Each row was made from one path, in order. Every step used is in the known rows, and no mark comes twice. Write each row's path.
In the rows, 128 means zero.
Known rows
tovoba-divub-vabu-revap-fure: [152 160 150 111 151  97 120 157 109 126 130 149  96 156  99 120  99 141
 130 122 138 102 100 124  96 121 128 125  64 140 134 155 130  99 101 169
 141 105 115 121 131 181 157 174 133 138 189 142 164 126 136 107 120 127
  97 103 142 120 107  63 103 129 129 146 120 128 142 124 143 116 114 113
 135 106 132]
tovoba-revap-fure: [145 141 144 164 136  90 127 129 112 146 133 144 114 129 108 140 132 141
 158 128 123 103 124 126  68 163 128 137 124 129 147 133 126 111 133 122
 131 138 147 134 121 125 146  92 146 125 132 129 155 152 133  90 129 161
 106 126 120 132  77  41 122 128 148  67 145 130 124 122 101  80 135 112
 107 126  97]
zadi-fimu: [107 124  58 100 118 106 170 116 100 146 123 150 105  90 133 144 146 117
 126 114  94 140 122 116 168 164 125 138 182 145 155 128 147 126 182 106
 127 148 110 142 147 116 142  97 127 138 136  99 148 128 157 100 103 121
 132 111 111 126 126 108 130 108 145 104 141 147 133 102  69 122 132 111
 127 132 152]
tovoba-divub-vabu-revap-fimu-zadi: [125 164 175 113 155 100 121 168 125 124 123 142 110 164  78 147 133 140
 128 120 151 118  80 121 163 116 128 121  59 125 135 151 154 119 128 111
 112 100  83 124 125 154 156 182 114 130 183 123 146 127 115 129 128 117
 162 102 143 126 129  83 113 151 133 157 102 130 149 157 178 100 130 100
 136 102 143]
fimu-revap: [125 146 164  56 144 106 112 130 131 149 125 125 159 112 118 155 139 154
 116 130 112 111 100 114 157 159 142 139 148 114 146 145 136 131 101   4
 114 118 120 149 103 107 134 103 119 116 129 115 139 145 140 123 128 139
 110  93 120 113 103 121 131 123 115  81 128 127 132 145 135 125 147 107
 154 129 115]
zadi-fimu-revap-vabu: [139 120 102  64 113  95 160 143  91 150 126 142 115 121 129 159 131 131
 103 114  91 141 119 112 165 133 131 128 188 121 152 122 167 144 153  38
 119 126 131 144 138 138 139 101 133 135 125 126 140 135 158 131 113  99
 112 135 126 146 137 110 138 128 161 133 143 124 120 139 138 119 157 105
 145 124 125]
revap-vabu-tovoba: [138 132  51 134 151 100 117  79  98 145 132 140 160 133 132 124 113 112
 115 123 137 119  80 119 109 126 126 129 225 114 141 193  97 146 129 153
 104 157 165 189 152 149 133 112 126 125 147 131 135 133 113 105 161 148
 103 160 125 133 169 154 139 163 123 104 121 132 149 111 119 119 149 131
 134 131 108]
zadi-fimu-revap-vabu-tovoba-divub: [137  94  70 100 150 109 154 114  86 137 136 134 104 130 123 132 118 122
 110 111 133 146  94 118 174 125  97 131 196 144 145 185 142 126 125  12
 117 136 141 180 142 127 133 165 129 139 166 139 126 127 159 116 121  83
 111 130 139 145 149 128 116 138 164 146 134 130 143 157 158 107 145 118
 139 112 123]
tovoba-vabu-revap: [126 164 158  58 128 101 118 157 149 119 123 116 141 131 118 101 139 134
 125 121 113 109  65 139 133 149 117 123 125 133 128 142 131 106 118 152
 115 132 134 133 126  50 146 103 114 135 152 122 145 151 114  97 151 125
 126 122 103 123 112 114 111 120 133 113 116 135 136  98 139  96 123  90
 136 129 137]
vabu-divub-tovoba: [ 98 109  96 114 176 150 106 141 125 139 124 162 160 126 133 116 120 106
 120 116  95 137 123 104 148 131 169 134  98 101 131 145  76 111 112 173
 122  82  89 138 115 113 131 173 119 123 141 106 122 139 132  97 118 158
 111 123 122 101 142 160 127 111 108  88 122 129 145 111 106 128  94  91
 129 119 128]
revap-fimu: [115 152 124 116 124 112 125 127 128 149 120 155 116 123 110 138 156 145
 125 127 131 136  91 111 147 175 151 140 129  96 148 133 132 165 173  73
 119 131  81 146 137 121 102 101 125 130 135 104 136 134 155 107 109 145
 112 131 108 133 142  70 144 155 133 108 131 125 119 101 104 127 134 116
 129 137 152]
vabu-revap: [124 144 162  52 146 110 120 155 116 141 117 111 155 112 126 136 139 131
 111 124 125 115  75 140 135 153 140 126 151 122 123 141 133 135 105 129
 111 136 112 129 140  97 143 101 123 124 145 107 146 134 125 101 127 160
 110 113 108 116 111 127 131 108 114  72 118 132 144 103 143 122 134  95
 122 133 155]
vabu-revap-tovoba-divub-dufub: [127 155 171 125 164 127 116 140 127 126 121 131 160 146 126 117 119 104
 111  93 129 126 106 134 164 160 111 137  78 133 129 181 134 142 109 167
 133 105 125 128 162 108 150 158 131 131 177 123 142 134 131 100 112 135
 111 142 126 123 152 180 124 149 114 102 111 133 103 128 129 104  92 117
 110 115 156]
vabu-revap-tovoba: [119 147 166  86 159 130 116 146 125 136 116 121 172 133 109 133 138 130
 115 107 113 127 114 136 146 140 127 139 136 118 126 159 138 141 121 159
 104 121 130 135 162 105 132 104 122 128 135 121 135 141 125 110 139 160
  95 136 105 120 135 197 139 129 119  67 124 130 136 109 129 116  94 117
 113 131 171]
revap-fure: [141 141 104 103 140  86 117 119 110 150 124 159 139 119 114 135 140 138
 146 119 121 112 130 120  82 162 156 144 128 122 155 138 126 131 149 168
 127 128 150 140 149 128 150  96 141 128 144 113 163 141 131 100 135 139
 111 115  99 124 101  40 131 136 124  83 132 127 124 106  82 125 123 122
 143 136 126]
tovoba-vabu: [124 168 114 104 108  97 123 109 148 121 132 145 132 139 112 107 142 140
 143 119 106 103  90 115 136 163 135 134 141 138 140 143 114 111 139 151
 131 135 151 152 110  67 142 103 134 134 154 121 138 157 124  94 153 122
 137 110 100 125 134 114 118 121 126 124 131 133 123  89  83  98 120  99
 152 128 121]
zadi-fimu-revap-tovoba-vabu-divub-dufub: [122 161 129  86 151 145 138 136 130 135 127 161 124 156 114 132 152 110
 116  84  88 159 150  86 179 154 118 141  63 135 142 141 170 123 127  82
 134  91 130 142 149  92 135 150 131 144 132 105 119 152 134 108  93  82
 127 125 119 135 167 159 140 122 152 151 141 140  95 135 111 101 108  98
 143 140 133]
zadi-fimu-revap-tovoba-divub: [121 111 125 105 141 121 154 127 109 136 134 150 103 131 114 144 141 139
 121 103 103 153 139 112 209 148 120 155 127 155 152 146 155 133 138   8
 117 116 110 152 137 105 129 152 136 147 160 131 131 133 167 120 104  95
 112 105 137 137 140 160 121 132 162 112 147 128 127 150 107 109 103 110
 137 105 149]
revap-fimu-zadi: [105 150 133 114 139 110 113 130 128 148 116 151 124 142  98 158 181 138
 135 121 131 137 104 107 153 162 138 138 115  96 154 134 154 148 172  76
  96 124  97 144 137  86 127 102 117 123 140  93 137 139 108 129 117 129
 173 115 117 132 130  76 149 150 123 104 120 127 125 145 139 129 144 109
 140 137 141]
tovoba-revap: [125 141 141 143 123  98 136 123 125 149 131 138 139 121 124 139 135 131
 144 124 118 109 104 129 127 168 132 143 149 138 140 143 128 116 132  94
 130 134 124 142 105 118 141  84 131 127 138 127 145 147 137  92 138 169
 125 118 115 122  79 113 113 118 136  68 136 135 127 127 108  83 140 100
 100 120 109]
vabu-tovoba: [127 138  59 126 170 129 126  59 117 143 122 134 156 109 123 122 131 120
 126 129 129 124  90 125 143 161 118 137 210 133 138 201  92 127 112 119
 113 162 144 197 133 103 131 119 118 124 145 105 126 129 127  87 149 161
 125 118 101 113 141 144 127 132 110  76 123 134 154 117 108 121 134 124
 132 141 118]
revap-vabu-divub: [144 130  72  79 138 103 111 149 110 142 118 178 162 136 131 111 117 127
 114 122 142 131 105  94 113 107 156 117 108  83 129 121 127 152 130 176
 108  92 124 151 146 151 131 167 117 125 140 126 133 137 133 112 123 148
 105 169 131 131 150 127 133 142 115 125 118 126 118 106 117 124 144 105
 136 117 114]
zadi-fimu-revap-fure: [133 121 113  66 138 103 156 138  94 145 130 144  90 115 115 161 148 130
 135 115  99 143 145 109 127 146 132 142 150 132 157 128 170 116 144  41
 122 132 132 134 153 122 142 101 140 135 132 119 148 136 154 111 104 105
 108 101 118 136 103  43 137 115 165 112 153 134 131 138 112 131 132 114
 152 137 135]
divub-dufub: [129 188 107 126 138 110 116  94 123 153 114 145 154 123 133 155 122  94
 113 101 108 118 120 114 143 201 138 132 132 112 152 155 132 142 136 158
 135 121 124 126 129 142 166  93 133 126 147  92 144 150 126  93  96 136
 134 124 116 102 135 110 127 129  99 107 132 150  92 115  87 125 147 112
 135 152 125]

Which path is each row?
[127 136 129 113 143 107 170 122 100 128 135 147 101 152  92 159 124 143
 104 109 103 151 143 108 203 126 116 149 109 155 158 148 154 117 132  44
 125 112 116 149 135 171 143 155 131 141 155 140 139 127 161 130 114  94
 109 105 146 129 151 153 113 134 163 150 145 124 136 159 113 115 100 110
 149 105 134]
zadi-fimu-revap-tovoba-divub-vabu
[132 145 104 171 172 124 126  73 118 142 133 120 140 118 128 129 139 119
 142 119 133 108  92 131 130 153 110 133 208 151 134 210  91 113 104  83
 115 168 142 193 118 113 136 110 121 132 134 118 121 137 121  86 147 178
 129 138 113 121 114 147 117 140 129  54 120 143 152 135 131  88 140 114
  99 132  93]
vabu-tovoba-revap
[111 117 113  56 125 106 165 136 115 149 126 132 111 101 128 164 144 134
 113 119  99 140 121 117 179 161 126 142 166 138 152 130 164 124 145   7
 123 124 111 145 126 107 133  95 132 135 131 109 125 129 162 119  97 110
 128  99 116 132 112 104 132 105 149 104 138 132 131 138 114 126 146 107
 145 131 142]
zadi-fimu-revap
[121 131 130  69 150 135 156 150 131 126 124 157 120 147 102 120 158 134
 130  99  96 167 148  93 184 128 124 136  86 147 136 130 160 119 129  53
 109 102 131 157 147  83 118 162 126 155 124 123 120 144 138 114 121  91
 120 118 112 139 155 166 128 113 159 133 134 134 132 134 116  95 100  96
 146 125 132]
zadi-fimu-revap-tovoba-vabu-divub
[ 93 103 149 155 181 153 104 175 139 140 133 159 127 152 121 152 149 120
 141 120 115 143 109 105 141 118 154 130  57 101 128 161 100 118 123 119
 114  75  74 121 123  98 117 162 126 122 126 110 109 142 101 116 110 149
 135 131 132 120 133 128 126 136 128  88 116 138 134 167 167  90 108  94
 111 122 112]
vabu-divub-tovoba-revap-fimu-zadi
[ 94  99 165 198 143 145 109 145 139 139 138 132 107 150 117 170 150 133
 141 111  88 124  97 135 144 146 150 136 129 106 154 180  95 112 149  95
 119 113 106 123 111 102 125  93 128 119 126 108 117 144  93 116 125 144
 138 127 131 128 120 120 136 162 136  77 129 142 142 162 160  84 108 102
 108 137 118]
divub-tovoba-revap-fimu-zadi
[138 163 160 121 149  98 127 164 130 124 133 144 105 155  94 133 108 142
 115 122 163 122  77 121 151 130 124 124  79 117 131 155 137 121 123  96
 132 101  69 129 125 178 132 174 129 140 178 129 145 115 148 118 117 122
 107 121 134 123 130  77  97 157 135 163 121 124 145 122 160 114 118 111
 134 104 148]
tovoba-divub-vabu-revap-fimu
[159 169 102 190 165  95 128  67 115 140 144 127 108 151  98 149 104 131
 141 124 132 114 125 130  74 115 121 134 162 145 144 211  95  90 111 163
 140 152 165 171 116 217 150 105 140 133 130 134 150 132  97  97 157 162
 102 130 133 116 123  94 108 150 134 107 137 134 161 129 120  95 140 126
 122 141  90]
divub-vabu-tovoba-revap-fure
[140 168 110 139 136  91 123 113 117 132 135 160 121 144 101 124  93 142
 118 121 130 105 104 113 151 127 139 144  99 138 146 160 116 106 124 135
 139 103 106 140 102 186 161 177 131 137 195 139 155 127 149 108 126 121
 120 101 137 108 119 115  97 137 123 149 128 131 135 128  86 115 124 104
 143  97 114]
tovoba-divub-vabu
[106 122 114 146 127 128 119 126 144 126 145 142 134 144 130 114 112 123
 128 115  76 110  92 140 134 147 149 142 149 131 150 179  71  91 139 187
 134 116 151 141  99  80 144 111 134 135 140 126 130 168 102  98 150 107
 106 121 116 112 151 160 115 133 123 107 125 134 135 101 102 103  82  95
 141 139 115]
divub-tovoba-vabu
[135 195 107  92 142 122 113 122 146 128 125 169 143 148 128  95 133 105
 131 100 126 123 113  90 127 175 126 127  37 119 128 135 131 123 112 183
 137  86 128 139 118  84 157 170 123 134 147 107 126 155 119  91 116 114
 140 126 102 114 150 111 116 124 115 160 121 147  94 102  94  98 126  88
 143 133 115]
tovoba-vabu-divub-dufub
[151 139 130 117 167 107 108 104 102 144 136 134 149 154 129 133 104 113
 100 104 140 116  90 114 146 145  98 120 166 112 142 203 131 131  85  43
 125 124 150 173 127 136 147 164 128 126 167 129 124 144 129 111 128 101
 102 136 148 128 163 135 131 163 115 141 117 132 116 174 185 108 162 125
 145 129  93]
fimu-revap-vabu-tovoba-divub-dufub
[104 122 158 109 150 139 112 165 151 114 140 116 138 143 134 107 115 121
 115 108  74 108  76 158 132 135 145 129 143 128 132 185  77  92 108 196
 123 119 138 124 117  68 141 113 121 141 142 120 133 160 104  97 151 118
 100 124 112 114 139 161 118 127 125 100 124 135 146 103 143 100  87  94
 124 135 138]
divub-tovoba-vabu-revap
[153 119  53 164 156 103 123  90  97 130 135 152 150 148 124 102 109 117
 123 122 161 113  77 128 132 117 115 130 193 124 136 193  93 136 127 128
 113 142 159 190 136 139 139 176 130 123 179 144 130 130 135  96 154 128
 107 157 128 129 172 142 116 166 123 126 113 128 149 124 132 111 143 126
 132 113 109]
revap-vabu-tovoba-divub
[134 183 163  62 139  96 124 146 121 135 117 116 149 130 104 144 108 144
 111 123 118 111  98 129 137 113 145 124 132 121 135 149 136 112 107 180
 129 112 114 122 130 194 155  99 119 134 135 116 159 134 113 110 140 159
 109 117 126 112 121 135 124 128 112 122 122 133 155 111 136 122 132  99
 134 135 145]
divub-vabu-revap
[132 161 120 138 125 108 130 103 145 124 131 155 155 149  96 108 139 146
 132 110  96 128 127 118 145 148 140 154 116 146 144 158 103 127 149 173
 119 137 173 164 127  79 126 106 134 142 138 142 129 162 116 104 159 116
 106 140 103 131 158 192 131 152 134 103 125 126 115  94  73  92  81 112
 141 132 128]
revap-tovoba-vabu
[110 145 182  69 157 120 104 173 129 132 113 118 127 143 100 154 174 135
 124 127 135 132  73 133 148 148 129 119 104  93 133 137 160 153 140  95
  89 121  92 131 148  68 129 106 107 121 141  96 139 128  97 129 115 143
 161 113 108 128 125  76 145 147 125  93 119 130 139 141 180 114 136 102
 115 139 167]
vabu-revap-fimu-zadi
[153 158 123 146 142 108 118 153 117 141 126 160 142 147 137 124 101 102
 132  99 129 128 115  92 103 145 136 110  89  96 130 139 141 149 109 156
 130  83 123 134 133 169 147 140 130 122 125 129 139 147 127 100 103 154
 123 181 129 128 135 120 125 151 130 121 129 148  95 134 138  85 171  98
 101 126  95]
tovoba-revap-vabu-divub-dufub
[132 132 167 110 161 119 116 157 128 130 128 133 156 139 114 112 130 137
 123 108 132 128  91 133 158 129 121 142 104 136 121 160 131 141 116 142
 114 119 116 135 145  94 131 168 128 126 184 131 143 131 141 103 116 142
  96 130 123 132 132 184 118 137 127  80 117 128 132 118 134 112  81 118
 107 105 164]
vabu-revap-tovoba-divub
[127 172 185  72 130 118 118 176 148 118 120 125 128 170 100 125 182 138
 137 124 129 122  62 126 144 151 117 125  82 119 129 142 160 127 144 114
 103 130 118 131 145  26 136 112 109 134 141 112 134 144  90 121 143 110
 162 110  95 136 134  79 131 145 139 129 112 123 133 125 184  84 125  93
 144 140 143]
tovoba-vabu-revap-fimu-zadi
[140 144 149  67 154 110 116 165 115 140 118 124 139 129 114 127 134 125
 138 120 131 109  98 138  76 148 138 124 125 112 130 149 138 128 121 174
 124 128 138 124 157 110 146 100 130 131 141 112 164 133 128 103 131 157
  97 121 113 129  97  49 140 125 120  76 127 126 142 108 139 117 124 116
 126 136 148]
vabu-revap-fure
[127 164  99  78 141 114 119 146 142 122 126 173 152 144 115  82 145 135
 139 124 115 125 110  88 136 144 135 125  80 123 121 125 120 109 120 148
 120  99 127 143 120  64 129 167 123 138 142 123 127 151 130  90 141 124
 130 118  99 122 133 114 114 116 121 134 118 136 127  99  98  90 124  83
 150 120 119]
tovoba-vabu-divub
[137 153  65 183 184 137 112  50 115 138 124 144 137 128 138 111 107  84
 125 104 152 114  95 123 153 183  99 144 156 146 143 221  91 121 100 120
 136 137 135 185 128 116 151 181 129 125 196 109 131 132 138  74 114 130
 140 113 117 112 160 135 107 142 105 111 114 139 122 137 116 114 136 128
 131 128 112]
vabu-tovoba-divub-dufub
[103 101 128 155 178 148 107 142 129 144 133 151 143 126 135 128 122 112
 131 111 104 126 116 105 127 125 163 135  83 120 127 159  77  98  91 149
 129  75  90 131 107 119 135 156 122 122 123 121 121 140 129  91 114 161
  97 135 124 109 118 159 117 112 127  66 125 140 140 130 122  83 108  92
 108 118 108]
vabu-divub-tovoba-revap
[132 180 125 182 168 117 123  87 127 138 135 126 111 172  76 171 139 137
 127 124 136 125 110 123 132 114 125 126 144 130 150 210 127 104 125 106
 111 137 134 178 123 186 145 116 118 134 125 113 121 129  76 115 152 160
 152 127 133 123 138 114 119 162 138 125 126 137 161 172 163  83 149 121
 119 141  99]
divub-vabu-tovoba-revap-fimu-zadi
[138 129 189 110 150 118 119 124 129 141 134 145 155 139  99 132 136 163
 115 118 125 127 119 111 178 134 131 156  91 132 146 158 130 138 103  22
 118 102 122 155 113  95 128 162 133 125 166 143 121 143 153 119 126 115
 101 103 128 133 127 170 126 148 128  91 114 127 127 151 130 111  86 113
 153 102 126]
fimu-revap-tovoba-divub
[115 153 166  66 135 122 119 168 132 138 119 118 128 123 114 143 154 135
 112 113 136 137  74 136 143 152 131 119 130  94 131 143 149 159 137  82
 121 130  76 122 155 103 114 105 114 131 132 102 142 124 142 116 116 152
 103 130 109 132 127  85 144 154 131  99 122 133 136 105 163 117 133 110
 111 136 171]
vabu-revap-fimu
[131  95 133 191 120 124 111 145 123 146 143 138 126 144 148 147  88 115
 113 107  84 113  96 134 112 123 156 129 190 110 148 169  85 117 138 167
 133 116 155 125 110 154 130  85 141 128 124 144 128 148 112 109 134 150
  88 165 143 124 133 171 131 156 136  83 148 137 135 129 136  84 120 107
 102 128 104]
divub-tovoba-revap-vabu
[148 129 132 154 111  82 128 136 108 145 137 140 138 140 123 143 103 137
 133 114 125 105  94 126 102 137 134 119 170 117 145 139 132 140 140 120
 123 127 145 138 122 156 142  82 136 122 133 145 149 149 135 104 140 159
 112 167 138 134 111 115 119 153 140  98 137 138 121 123 129  77 160 104
 110 122 101]
tovoba-revap-vabu
[133 186  73 139 160 109 131  56 119 137 132 131 143 139  98 145  99 131
 113 128 126 120 115 120 132 116 131 127 185 135 144 207  90 104 114 160
 127 146 144 185 121 209 149 114 128 125 134 118 134 131 112 102 156 162
 125 116 125 101 154 155 115 138 108 118 122 138 164 117 104 126 135 124
 139 141 111]
divub-vabu-tovoba
